Every row comes from one small tree of marks. The marks that hang from a mark follow it in brackets, in alphabetical order. Every link used is in the known rows. Which tree was each row made from?
Known rows
vike[zepose]: [ -3  -3 -11   1   9  -7 -12  -6 -18 -18   8  -8  -1 -24  12  17   0  17
  24  10  37 -14   8 -35   9  14  28]
pidu[fomu[rezu]]: [  2  18   3  -8 -22  10 -17 -13 -24  -7  40 -29  -1  -6   1  10  -5  47
  13   2  50  -5  11 -48  35  46  29]
pilop[sevig]: [ -7 -11 -25  11 -11 -28 -15  -4 -25  11  24  -8  -5  -2   7  25  12  25
   1  23  48 -11   2 -44  48  10   5]
pilop[sevig[kabu[fomu[rezu]]]]: [  8  28 -21  27  -1 -24   6  11 -13  34  20 -39 -20  -2  -2  41  -3  52
 -10  46  49  -9   6 -35  11  31  -7]
zepose[kabu noveto[sevig] pilop]: [ 16 -54 -19 -33 -13  12  -9 -21 -19   1  45   6   2  23 -55   9   1  28
  29 -12  86 -30  29  46  59  -9  85]
kabu[fomu]: [ -7   6 -26  10  16 -10   2  15 -11 -12  39   0  -3  -4 -10  11   1  41
  26  10  41  -7  11 -51  23  20  22]
vike[zepose[dati kabu pilop]]: [ -2 -44 -26 -47   0  -8 -23 -28 -22  -3 -14  12 -11 -25 -26  13 -12  11
  34 -14  81  -1  38  35   3   7  58]
dera[noveto]: [-13   9 -31  -7  14 -10 -23  -6 -17 -12  24   2   2   2 -16  13  16  25
  30   7  22  -6   3 -39  11  30  46]
fomu[rezu]: [  9   7  -9  -4   4  -2 -19 -15 -18   2  31 -20 -16   1  -4   5   4  29
   0  21  42  -7  -3 -29  34  30  46]
dati[sevig[kabu] zepose]: [  0 -16  36  31  -8 -35  -6  -9 -10   8  37  -6 -39  -7 -28  41 -24  25
  13  15  22 -33 -20  -4  36   7   5]
fitad[noveto[dera[vike]]]: [ -6  -8  25 -28  21   5 -28  23  -9 -19  12 -16  11   7  15   9  30   9
   4  -2  30  38  -9 -36  19  16  41]
kabu[fomu sevig[dati]]: [-10  30 -22  12  26  -8   4  26  -2 -30  28  21 -17 -19  -1  -9  -2  45
  14   5  35   5   7 -70  24  33 -17]
sevig[dati[zepose[noveto pilop]] kabu vike]: [ -6 -33  10 -10  24 -12 -22  11   8  -5  29  14 -44 -14 -50   5 -51   1
  -7 -25   9 -20  -4  48  11  34 -40]
dera[noveto vike[zepose[pilop]]]: [  3  26 -23 -35  38   1 -39   9 -34 -15 -25 -22  14 -28 -17   2  10   7
  39  -8  25  20   1  -1 -12  22  59]
fitad[vike]: [ -4 -17 -17 -13  29 -17  -2  -6   5  -7  27  16  -8  -2   5  17  12  13
   9   9  32  13  -5 -39  43  22  30]
dera[vike[zepose]]: [  5  14   1 -15  22   4 -29   3 -23 -13 -14 -34   7 -33  14   2   4  14
  17  15  28   6   5 -33   5  11  37]
pilop[sevig[dati[zepose[noveto]] kabu vike]]: [-17 -28   5  17  -2 -27 -10   7   2  10  24  -4 -41 -19 -17  33 -34   3
 -21  16   2 -33  -6   6  25  33 -71]
vike[zepose[dati pilop[sevig]]]: [ -7 -30 -41 -25   6 -30 -19 -16 -39  -1 -24  11  -6 -35   3  21   8   9
   8  -3  67  -8  16  22  19  16   9]
sevig[dati[zepose] vike]: [-19 -24  10   9  13 -17 -13  17 -12 -22  30   8 -42 -28  -7 -10 -37 -10
  -6  -6   3  -3 -17 -16  22  30 -19]
sevig[dati[zepose[pilop]] kabu[fomu] vike]: [ -8 -12   1  12  35 -24   1  46  -1  -4  23   6 -52 -25 -40  -2 -59   9
  -2 -22  17   8  -6  21 -12  32 -43]
noveto[dera[vike] sevig[kabu]]: [ 32 -14  26 -16  14   0 -13  28 -13  -2 -11 -46   5  20  -5  -8  14  39
 -24   5  48   5   7  15  -4  10  52]
fitad[noveto[dera sevig] vike[zepose[dati]]]: [ -5 -62   0 -35  36  -5  23  -3  -6 -40 -20  32   4 -11  41  29  45 -12
   6  -8  52  18   2  16   2  27  58]
dati[sevig[kabu vike] zepose[noveto pilop]]: [  2 -39  36  11   0 -33  -2   3   0   4  53  19 -30  -4 -64  28 -37   9
  14 -14   8 -38 -15  48  50   8  -6]
sevig[dati]: [-15  -9 -20  -4  16 -10 -35   0  -7 -15  24   6 -29 -12  -5  -4  -4   6
   1   0  35   2   1 -24  19  25  -7]
dati[sevig[kabu[fomu] vike]]: [ -5  -2  20  43   5 -43  18  39   5   8  50   6 -18  -6 -31  19 -17  23
  16  11  14  -4   3 -19  15   7 -16]
sevig[kabu[fomu] vike[zepose[noveto pilop]]]: [  3  -5 -12   1  31 -11  11  30  11  -7  21   8   2 -20 -36  23 -26  26
  27 -11  24 -17  26  17 -14  23 -16]
noveto[sevig[dati[zepose]]]: [ -3 -33   0   9   9  -2  -9  -2 -33 -23  23  -4 -42 -13  -4  -7 -18   6
  -3   0  42 -26 -15   8  29  21  25]
zepose[dati[sevig[kabu]] pilop]: [  4 -34   3 -15  10 -41 -29 -14 -11  14  12  24 -31  -7 -47  16  -4  21
   6 -15  53  -6   7  55  19  11  10]
fitad[noveto[sevig[dati kabu]] vike[zepose]]: [ -9 -29   1   2  50  -5   4   8   7 -10  -8  12 -34 -23  35  40   5 -22
   0   5  38  26  -8  12 -22  23  -4]
vike[zepose[noveto]]: [ -4 -10 -16 -10   7   5 -12 -21  -3 -23  20   3   8 -17  -4  29   8  22
  32  11  31 -39  15 -24  27  22  21]
vike[zepose[dati pilop[sevig[kabu]]]]: [  2 -26 -29 -18  10 -35 -22 -11 -25  18 -35  -1 -15 -31  -3  34  -5  20
  -4   2  66  -8  23  39 -13  18 -14]
kabu[sevig[dati]]: [ -7  14 -10   0  16  -9 -17   8  -4 -25  21  18 -21 -15   6 -15   0  32
  -1   1  34   4   0 -55  33  29  -9]
fitad[noveto vike]: [-18 -21  -7 -13  38  -9  -4  -5   8  -8  38  29 -10   0  20  39  23  -2
  17   5  29  32 -15 -46  37  21  26]

Which tree is each row?
[-13 -40  10  -1  -2 -42  -7  -3 -12 -10  33  34 -17 -18 -21  -4   3  -3
   8  -4  22  -5   3   9  38  11  11]
zepose[dati[sevig[vike]]]
[  2  -9  10  13  14 -19  -4  21   0  -1   2 -12  -9 -26   5  16 -24  13
   2   5  17  -3  14 -13 -25  16  -9]
sevig[kabu vike[zepose]]
[ -8 -26 -26 -33  14   1 -17 -39  -6 -27  -1  17   4 -28  -7  23  14  21
  26   7  37 -42  29   5  13  33  20]
vike[zepose[dati noveto]]
[-12 -17 -22   1  21 -12 -11  25 -21 -24  22  11 -15  -7 -13 -25   4 -11
   4  -8  16   6  -1   5  -2  29  25]
dera[noveto[sevig[dati vike]]]
[ 13  -5  18 -53  -1   6  -4  -2  -9 -26 -45 -15  18 -24   8  -4  15  39
  11   6  57  12  34 -23   3  15  63]
noveto[dera[vike[zepose[dati kabu[sevig]]]]]
[ 16 -31   9   8   9  -7  35  46  13 -18  37  -2  12  25 -29   5   5  45
  -3  -1  30 -28  25  12   4  22  16]
zepose[noveto[dera sevig[kabu[fomu] vike]]]
[  2  29 -16  12  27  -7 -12  15   3   8  17 -25 -44 -11 -16  13 -19  33
  -8  23  36   5   6 -15 -16  49 -18]
sevig[dati kabu[fomu[rezu]]]
[  0 -17 -16   3  12 -12   4  20 -28 -17  31   4   6   6 -14 -14  11   9
  14  -2  20  -4   2  -5   8  19  61]
dera[noveto[sevig[vike]]]
[  0  38  -7  16  22  -8  19  38  -1 -23  35   7 -23 -22   1 -25 -14  31
  -7  11  17  18  -3 -58  19  48 -13]
kabu[fomu[rezu] sevig[dati vike]]
[  7  19  23  45   2 -33  25  27  -3   6  24 -20 -22 -29 -12  30 -21  14
  16  28  14  -8  -3 -11  -6  21  -1]
dati[sevig[kabu[fomu[rezu]] vike[zepose]]]
[ -3  19 -13 -31   6   9 -30  -9 -22  -2 -19 -38  14 -25 -12  20   5  11
  50  21  32  11  22 -29 -12  10  78]
dera[noveto vike[zepose[kabu]]]
[ 14 -46  14   1  -4 -14  16  37 -16 -26  27   1  10  19   0 -24  12  12
 -14 -12  39  -3   3   2  26   9  52]
noveto[dera sevig[vike]]
[ -4 -40 -16  -9 -24 -32  -8  14 -23  26  32   1  -7   1 -29  11 -18   3
   7  -4  63  14  16   4  48 -11  24]
zepose[kabu pilop[sevig[vike]]]
[-10   8 -38  16  22 -32 -11  31 -15   9 -16  -8 -29 -34  -7  34 -21  15
   7   4  53   6  13   5 -18  23 -55]
vike[zepose[pilop[sevig[dati kabu[fomu]]]]]
[-12 -33 -11 -20   4 -11 -21  18 -10  -9   4  10 -25 -31 -24  -7 -38 -27
  20 -24  49  22  20  22  -2   4  11]
sevig[dati vike[zepose[kabu pilop]]]
[  7 -15  -5  11  20 -12   8  44   1 -19   9 -10 -22  12 -11  -1   1  34
 -14  -2  54  -2  16   8 -16  28   0]
noveto[dera sevig[dati kabu[fomu]]]
[ -8 -13 -29  -6  12 -20 -32  -4  -5   8 -10   0 -22 -25 -16  41 -12   5
   0   3  46 -23  15  30   5  24 -52]
vike[zepose[noveto pilop[sevig[dati kabu]]]]
[  0  10 -17  -7  -7   8  23  -6  10 -13  52  14  13   6 -33  24   3  71
  45  19  53 -29  36 -62  54  13  39]
zepose[kabu[fomu sevig] noveto]
[-18 -12  -6   5  19 -15 -16  22  -7 -25   4   8 -21 -41  13  -9 -20 -23
   4  -5  13   9   3 -19  -9  25 -22]
sevig[dati vike[zepose]]
[  2  -3  -9 -40  29   1 -33 -15 -25 -16 -35 -19   2 -44  12  -2   9  14
  11   9  35   5  17  -2 -10  23  34]
dera[vike[zepose[dati]]]
[-18 -22  -7  -7  11   3 -24 -21  -3 -26  35  11 -35 -16 -23  17 -18   9
  12   5  15 -40  -8 -10  42  37 -11]
sevig[dati[zepose[noveto]]]
[  1  -4  12  31  15 -44  16  43  -5  -1  23  10 -14 -28 -33  22 -28   8
  30 -11  27   2   3  16  -4   0 -10]
dati[sevig[kabu[fomu] vike[zepose[pilop]]]]
[ 14  46 -12  13  13  -1  22  12 -12 -14  35  -6  -4  -6   2   0   6  68
  12  26  41  -3   2 -73  37  38  36]
kabu[fomu[rezu] sevig]
[-13  22 -11  17  26 -16  17  47   3 -30  34  27 -14 -23   1 -25 -15  28
   4  -3  14  17   6 -66  16  32 -30]
kabu[fomu sevig[dati vike]]
[ 12 -71 -30 -57  -5   8 -13 -39 -20  -2  23  20  -5  12 -55   3   6  28
  23 -16  93 -33  42  75  43   4  84]
zepose[dati kabu noveto[sevig] pilop]
[ 18 -17   1  14  10 -12  25  38  -6 -11  17 -17   1  25 -12  10  10  56
  -3   5  59 -13  17  -3  -6  18  36]
noveto[dera sevig[kabu[fomu]]]
[ -8  15 -24 -45  35  -1 -36 -15 -28 -20 -43 -18  10 -43   1   4  23  11
  30  10  19   6  17  -7 -30  39  50]
dera[noveto vike[zepose[dati]]]
[ -3   1  -6  -2  -6   2  35  17  16 -15  60  21  14   2 -32   8  -9  55
  36  11  32 -18  35 -60  47  14  24]
zepose[kabu[fomu sevig[vike]] noveto]
[  8 -13  -5  10  17 -17   3  24 -14   2  19  -9  -4   9 -19  -1  -2  21
   1   1  20  -6   9  12 -19  22  39]
dera[noveto[sevig[kabu vike]]]
[ 14 -29   6 -62  -4  14 -33   0   0  -5  15 -17  19  23 -53   4  10  27
  18 -14  59   3  24  22  47   5  72]
zepose[kabu noveto[dera[vike]] pilop]
[  8 -15 -35 -40   3  -2  -6 -18 -19  11  18  -3 -23  -5 -47   6 -11  37
  25   1  86   7  33  28  18  27  69]
zepose[dati kabu[fomu[rezu]] pilop]
[ -7 -23  15  -8  15 -10 -11  27  27 -28  -3   5  -9 -14  -7  13 -13  -4
 -11  -8   4 -13  17  10 -24  39 -46]
sevig[dati kabu vike[zepose[noveto[dera]]]]
[  2 -10  17  29   9 -36   9  17 -15   6  40   3 -38  -9 -54  37 -32  34
  29  -4  37 -21 -16  15  31   6   6]
dati[sevig[kabu[fomu]] zepose[pilop]]
[  1 -36 -20 -37 -10   6 -26 -24  -3   5  47  12  -1  16 -57  21  -7  27
  34 -11  68 -20  28  16  54   2  57]
zepose[kabu noveto pilop]
[ -2 -22   9  27  27 -10  29  47  -5   1  45   4 -11   4   2  17  -5  22
   6   2  34  15   8  -6 -14  10  11]
fitad[noveto[sevig[kabu[fomu] vike]]]
[  0  20   1  21  21  -6  -3   9  -4   2  19 -31 -60 -20 -18  21 -40  32
  -4  25  26 -13 -10 -12 -11  53 -18]
sevig[dati[zepose] kabu[fomu[rezu]]]
[ -5 -39  -5  -8  33  -2  13  -1  -8 -11  36  23  -7   9  23  26  30   0
  11   3  47  22 -14 -17  41  11  56]
fitad[noveto[sevig] vike]
[  0 -45  27  -7 -13 -23  -3  -6 -12 -29  49  25 -10  13 -55  29   2  14
  25 -21  31 -43 -21  27  83  11  35]
dati[sevig zepose[noveto[dera] pilop]]
[  2  46 -18  11  21   0   8  16  -6 -21  28   1 -26 -17   1 -10  -2  47
   1  20  36   7  -1 -63  26  48   1]
kabu[fomu[rezu] sevig[dati]]
[ 24 -19  15 -22   9   4 -12  24 -26 -20   0 -34  15  16   2 -22  28  27
 -13   1  50   8   0  -3  26   6  76]
noveto[dera[vike] sevig]
[  3 -36  -4  -7   5  -6 -11  20 -16 -33  13   1 -14  12   0 -20  15   7
 -15 -11  56  -3   2   6  20  22  30]
noveto[dera sevig[dati]]
[  0 -25 -11 -18  15  -6  -9   8  -5 -22  24  18  10 -21 -24   5 -13   0
  24 -20  24 -16  12  16  24  15  15]
sevig[vike[zepose[noveto pilop]]]
[  0 -13  -9 -27  -8  -3   3 -28 -12 -16 -13  14   1 -31   4  12   0  41
  29   9  64 -12  39 -26  10  14  47]
vike[zepose[dati kabu[sevig]]]
